Each row comes from the steps of one walk. Every step used is in the known rows, and no mark comes twice. Write the walk behind each row, first mark first.
(in the rows, 128 means zero)
Known rows
romul pezil: 167 105 160 146 119 89 118 72 156 103 135 86 132 135 79 215 107 105 137 114 122 161 133 138
gegov sumab: 156 119 155 132 104 91 130 63 164 121 107 91 134 112 94 221 98 107 150 108 119 157 110 157
sipek fanur bufo pezil girom sumab: 135 141 140 169 34 126 128 127 120 172 79 98 130 119 99 187 124 122 147 140 102 166 129 162
girom sumab: 161 121 169 148 81 104 132 62 164 117 117 106 144 113 104 221 93 104 150 114 112 172 121 143
vobu sumab: 175 108 176 143 96 90 140 57 143 128 94 87 135 105 87 219 97 105 147 105 140 156 115 139
gegov sumab sipek fanur bufo: 135 159 100 132 52 133 134 111 149 161 73 83 141 108 119 177 99 112 165 118 107 164 150 151
sumab gegov: 167 119 163 127 85 101 123 58 162 120 134 90 113 123 85 226 101 100 148 116 110 153 137 160
gegov sumab detipif: 153 119 156 126 104 91 137 71 141 137 97 81 134 109 106 212 111 95 150 93 109 150 106 162
gegov sumab sipek: 147 144 129 113 88 101 110 83 177 131 100 88 129 101 102 206 91 109 165 110 97 157 133 151
pezil girom sumab: 162 138 183 134 66 97 134 66 169 140 109 104 113 110 75 229 108 121 150 115 92 171 118 149
bufo pezil girom fanur: 132 128 176 131 61 110 106 108 155 143 90 93 129 142 77 225 123 131 142 130 108 165 116 156
bufo pezil sipek fanur: 134 113 146 134 88 114 117 116 155 157 93 112 140 140 91 199 97 113 157 140 124 150 132 166
bufo pezil sipek fanur girom: 134 127 152 139 78 123 117 126 171 151 98 113 140 121 82 188 110 113 169 152 97 136 140 178
pezil sipek: 157 129 175 110 111 100 135 77 180 144 116 106 120 132 67 220 94 105 156 112 110 155 135 159
fanur girom sumab bufo pezil: 123 139 137 163 60 121 100 120 141 123 115 102 149 84 108 191 97 94 157 136 84 154 136 175
pezil bufo: 150 133 167 129 106 116 142 76 159 135 91 103 128 126 66 217 94 116 140 106 119 177 143 168
sumab sipek: 155 143 155 109 85 112 112 79 183 127 107 91 129 123 86 210 88 109 161 107 98 154 151 146
romul fanur girom sumab gegov: 160 150 142 174 47 111 104 68 152 109 157 89 129 88 105 191 129 120 144 151 80 174 137 154
gegov sumab bufo pezil: 117 125 117 144 91 100 102 111 125 134 98 86 140 102 109 201 90 97 145 118 117 152 120 178
pezil sipek fanur: 149 126 161 120 85 118 148 86 174 156 97 113 133 138 85 211 90 113 159 125 126 161 136 151
sipek fanur girom: 159 126 172 143 65 129 143 78 182 121 99 102 145 123 87 206 103 116 159 133 111 144 135 156
fanur girom sumab: 162 134 175 153 73 113 129 71 179 112 122 108 143 93 94 210 105 103 162 128 87 159 128 155
sipek fanur bufo: 153 133 153 148 66 137 156 89 142 146 85 90 144 142 95 195 104 110 144 117 132 161 145 152
fanur bufo pezil girom sumab detipif: 138 142 156 152 61 109 120 125 104 176 87 83 119 108 91 189 141 100 145 111 75 155 126 175
vobu sumab detipif: 171 106 176 135 98 88 145 64 121 144 85 77 136 102 98 210 112 91 147 91 129 148 109 145
girom fanur: 147 122 175 129 72 120 133 72 169 118 100 95 152 145 98 229 100 115 145 115 129 177 123 137

Write each row's walk
136 135 147 134 106 113 117 127 137 163 101 95 126 134 71 188 112 96 150 124 103 148 147 180 -> fanur bufo pezil sipek
143 156 153 161 70 111 100 111 114 154 101 68 114 139 60 182 148 141 121 135 98 163 136 171 -> romul fanur bufo pezil girom
139 155 160 129 51 109 135 84 148 149 106 101 113 99 81 220 94 112 147 108 91 177 131 153 -> pezil girom sumab bufo
142 141 114 123 61 118 124 92 172 144 84 93 141 108 121 198 88 119 168 123 113 160 133 143 -> gegov sumab sipek fanur
146 126 169 148 68 94 102 97 150 142 105 102 120 111 81 218 116 120 147 130 91 159 114 162 -> bufo pezil girom sumab
122 163 99 133 40 124 107 148 135 186 64 80 118 107 96 171 122 129 163 135 86 152 142 169 -> gegov sumab sipek fanur bufo pezil girom
139 150 152 148 58 125 130 89 159 122 119 104 142 82 100 202 90 95 160 121 85 165 140 159 -> fanur girom sumab bufo
147 141 153 144 57 126 145 99 184 149 109 126 143 98 100 196 98 109 175 145 91 165 136 154 -> pezil sipek fanur girom sumab
140 143 156 158 61 109 114 116 125 159 96 92 119 112 79 196 128 113 144 127 84 162 130 169 -> fanur bufo pezil girom sumab
139 137 153 150 54 127 130 124 128 172 73 88 120 140 73 192 128 125 142 132 110 149 137 171 -> sipek fanur bufo pezil girom
145 144 147 129 76 134 160 105 151 173 88 103 132 140 82 190 103 107 155 122 119 163 151 159 -> pezil sipek fanur bufo
125 148 100 162 33 143 105 140 129 160 80 97 157 110 136 165 101 107 163 141 100 167 156 151 -> girom sumab sipek fanur bufo pezil
122 133 123 151 60 120 126 141 124 171 80 102 141 80 97 173 97 100 167 145 115 145 139 169 -> vobu sumab bufo pezil sipek fanur girom
137 113 138 154 84 98 109 104 105 139 87 82 142 95 101 199 91 93 142 114 138 151 123 159 -> vobu sumab bufo pezil
111 166 117 168 61 119 87 134 132 145 129 102 142 86 100 165 113 114 148 157 76 175 144 173 -> romul fanur girom sumab bufo pezil sipek
117 139 143 135 79 130 118 140 135 165 91 94 145 146 91 191 118 105 150 133 111 172 143 164 -> girom fanur bufo pezil sipek
133 149 136 157 32 141 142 98 154 132 101 111 154 90 120 192 86 102 162 134 101 169 140 152 -> sipek fanur girom sumab bufo
157 116 153 127 130 85 122 88 165 129 138 98 120 132 67 209 105 102 148 121 109 164 141 145 -> romul pezil sipek
107 135 110 150 54 127 119 137 129 168 95 120 149 107 125 187 80 100 158 142 112 174 138 162 -> girom sumab bufo pezil sipek fanur
160 129 135 133 54 116 132 85 151 149 71 90 144 100 113 194 87 113 165 119 135 160 137 126 -> vobu sumab sipek fanur
157 131 142 161 31 126 133 79 165 127 129 109 134 89 120 202 108 105 166 149 92 160 137 154 -> sipek fanur girom sumab gegov
